Each row was made from one small tree. The marks that hang from a mark follow it in brackets, in the order of their numbers. Every link used is in the known rows. Write each row's tree.
Known rows:
K993{K630{K704 K797{K216} K828}}: [ -1.7 -20.1  24.3  40.1 -10.3 -14.8  23.8   4.5  32.2   6.3  43.8 -18.2
  -3.8  29.5  -4.7 -37.2 -11.1  33.3]
K630{K323 K704 K797{K216{K692}} K828}: [  0.4   5.6  43.8  52.2  -4.8 -24.3  22.5   6.4  35.0  -9.7  42.2 -19.0
 -26.4  30.5  11.9 -42.8 -30.0   9.6]
K828{K630{K323 K704 K797{K216{K692}} K993}}: [-18.1   4.5  25.5  33.9 -17.9 -21.0  33.6  17.3  38.8 -35.8  55.1   4.9
 -33.0  44.7  31.0 -35.0 -38.8  14.9]
K704{K630{K323 K797 K828 K993}}: [ 32.1   8.4 -16.5   0.2 -27.5 -22.3  19.0  22.4  23.6 -19.0  47.2  13.1
  -5.7  32.2  17.3 -61.2 -42.6  15.7]
K323{K630{K993}}: [  6.4   0.1  -7.3 -11.0 -10.1 -25.0  11.8  16.3  19.4  -9.3  20.0   2.5
   6.4   7.8  19.7 -15.2 -38.9   6.2]
K993{K630{K323 K704 K797{K216{K692}}}}: [-14.1  -4.6  25.0  37.7 -11.7 -13.7  10.9   3.5  43.0  -5.7  43.3 -27.2
 -33.2  29.7   3.0 -34.0 -19.5  35.0]
K797{K216}: [-10.8  -0.4  27.3   1.1   5.8  -8.8   9.7  13.2  33.6  -5.5  13.1  -9.3
   4.2  10.0   1.2  -1.4 -11.6   6.3]
K993{K630{K704}}: [ -8.8 -28.9  -5.9   2.9  -7.4 -17.2 -10.8   6.4  21.8   8.6  33.7  -3.2
   1.5   5.0   1.1 -18.9 -11.3  25.3]
K828{K630{K797 K993}}: [ -5.1   2.1  -8.1  -7.0  -6.6   1.2  54.5  10.8  19.9 -20.9  37.6  36.0
  -3.8  34.5  24.7 -21.1 -23.6   1.2]
K688{K630{K323}}: [ -3.9  -1.4  -7.2  -6.5 -11.8 -14.8   0.0  13.5  38.8  -7.6  28.6  24.9
  -8.0  -2.4   6.6   4.6 -32.8  -5.0]
K704{K630{K828}}: [ 14.5   0.8  -2.4  -0.9  -3.8 -31.2   3.9  10.6  31.2  -3.4  26.0   2.5
   8.7   3.9   6.2 -37.0 -22.7   7.0]
K692{K216}: [ -3.2   3.3   3.4   4.2  -4.9   0.6  21.0  -0.7  26.7  -0.4   4.3  -4.8
   0.7   2.6  25.7  -4.5 -14.8  -5.9]
K828{K630}: [-23.9   4.6  -2.7  -4.7   4.8 -12.6  29.5   5.7  29.2 -10.0  25.0  17.9
   2.5   9.6  22.4  -3.9 -17.1  -6.7]
K704{K630{K797{K216{K692}} K828 K993}}: [ 15.1   9.5  31.2  20.0  -5.2 -28.4  35.6  13.9  43.8 -23.2  35.1  -6.2
 -19.8  38.1   0.7 -47.6 -28.6  19.7]
K630{K323 K797 K993}: [ 14.2   5.3 -11.8 -11.8 -17.4   4.2  23.9  17.6  13.6 -17.9  32.3  16.7
  -7.7  29.0  18.3 -30.0 -32.5   7.0]
K688{K630{K323 K704 K797{K216} K828 K993}}: [ 14.1 -16.6  20.9  35.5 -29.6 -25.2  15.9  24.4  40.3 -23.3  56.2  21.6
 -13.6  33.2   5.8 -28.6 -47.9  11.9]
K630{K323 K797 K828 K993}: [ 19.2   6.9  -7.0   4.5 -18.9 -11.4  32.8  14.9  14.5 -11.6  38.0  13.9
  -2.8  31.8  16.1 -41.3 -38.6   3.6]
K704{K630{K797{K216}}}: [ 12.6   7.4  20.6   1.0  -3.3  -6.1  18.8  18.3  39.0 -12.7  29.1  -5.6
  -8.7  23.0   5.6 -32.6 -10.8  17.6]

Which tree is each row?
[  5.8   0.0  36.8  42.4 -16.0 -27.4  21.9  14.9  30.9 -22.9  45.7  -8.2
 -25.5  39.9  11.8 -46.6 -40.6  14.6]	K630{K323 K704 K797{K216{K692}} K828 K993}
[ -4.0  11.3 -18.8  -3.7 -18.8  -2.6  45.8  15.1  22.7 -26.7  46.7  30.0
  -9.4  36.0  33.9 -29.7 -37.0   2.0]	K828{K630{K323 K797 K993}}
[ 15.2  17.7  22.8  22.3 -17.5 -31.7  25.2  18.0  46.8 -28.0  40.8 -11.0
 -26.8  39.8   8.7 -58.7 -40.3  20.9]	K704{K630{K323 K797{K216{K692}} K828 K993}}
[ 23.4  11.4   8.5  11.3 -27.0 -23.7  20.4  28.4  39.0 -24.3  45.7  -1.9
  -7.3  39.2  11.2 -59.6 -40.3  22.3]	K704{K630{K323 K797{K216} K828 K993}}
[  6.4  -5.8  32.0  33.3  -7.4 -12.5  17.0  18.0  25.8  -4.9  35.6 -15.4
  -8.8  19.6  19.6 -26.7 -25.2  15.3]	K323{K630{K704 K797{K216}}}
[  8.3  -1.5  44.0  50.6  -8.8 -37.2  33.6  11.7  31.6 -14.5  41.3 -17.9
 -21.7  33.5  15.5 -42.3 -40.4  13.8]	K323{K630{K704 K797{K216{K692}} K828 K993}}
[-10.0  -4.9  14.8   9.8   0.5   5.5  31.2   4.0  37.3   2.0  26.6 -15.8
  -7.3  26.1  -5.8 -18.5  -2.2  31.2]	K993{K630{K797{K216}}}
[ 15.3  -6.9  21.6  31.3 -24.3 -19.5  17.0  24.7  21.3 -19.3  49.1  -1.1
  -5.6  40.8  14.4 -47.0 -42.0  16.8]	K630{K323 K704 K797{K216} K828 K993}
[ 28.4  -0.6  -9.5 -23.2 -15.8  -6.5  19.3  22.7  20.6 -17.4  35.0  22.0
  -4.0  25.6  10.3 -40.1 -24.7  15.7]	K704{K630{K797 K993}}
[  7.9 -11.6  10.2  29.9  -6.8 -40.9   1.5   8.5  17.6   6.9  32.5  -8.1
   7.5   0.3  20.7 -31.7 -36.5   0.5]	K323{K630{K704 K828}}
[  7.6 -24.1   0.3  27.4  -8.8 -13.1  21.3  -1.0  17.9  13.2  44.2  -2.2
  -0.9  21.6   1.7 -42.1 -13.8  23.1]	K993{K630{K704 K797 K828}}
[ -1.6 -13.9  -3.0   8.4 -14.7  -6.7  38.5  17.9  13.7 -21.8  50.5  36.7
  -5.8  34.6  28.9 -29.3 -26.9   4.9]	K828{K630{K704 K797 K993}}
[  8.0 -15.8  -5.1  -5.9 -25.1 -20.1 -16.5  25.9  12.9 -17.6  37.9  13.1
  -0.1  15.3  17.7 -27.9 -40.2   8.5]	K630{K323 K704 K993}
[ 14.3  -6.9   8.4  18.8  -7.4 -12.1  17.6  13.4  12.3   0.6  36.2  -0.7
  -4.4  11.2  25.5 -27.5 -26.3   4.2]	K323{K630{K704 K797}}
[ -1.1  -5.3 -13.1   9.2 -24.5 -10.9  27.7  18.9  15.9 -27.1  59.0  30.3
 -11.1  38.0  38.2 -38.0 -41.6   5.6]	K828{K630{K323 K704 K797 K993}}
[ 16.3 -19.4  -4.7   4.8 -33.1 -10.5   8.0  24.1  21.9 -21.0  54.1  43.0
 -17.4  24.8  12.7 -18.4 -44.5   4.3]	K688{K630{K323 K704 K797 K993}}
[-17.9  -1.4  35.8  32.6  -8.3 -16.4  44.4  12.4  38.5 -29.8  46.2  12.2
 -26.2  44.6  22.6 -24.5 -25.9  12.4]	K828{K630{K704 K797{K216{K692}} K993}}
[ 16.9  -8.9  28.4  40.8 -19.4 -28.3  25.9  21.1  24.3 -11.1  43.9  -9.0
   0.9  32.0  16.6 -42.0 -41.2  16.7]	K323{K630{K704 K797{K216} K828 K993}}
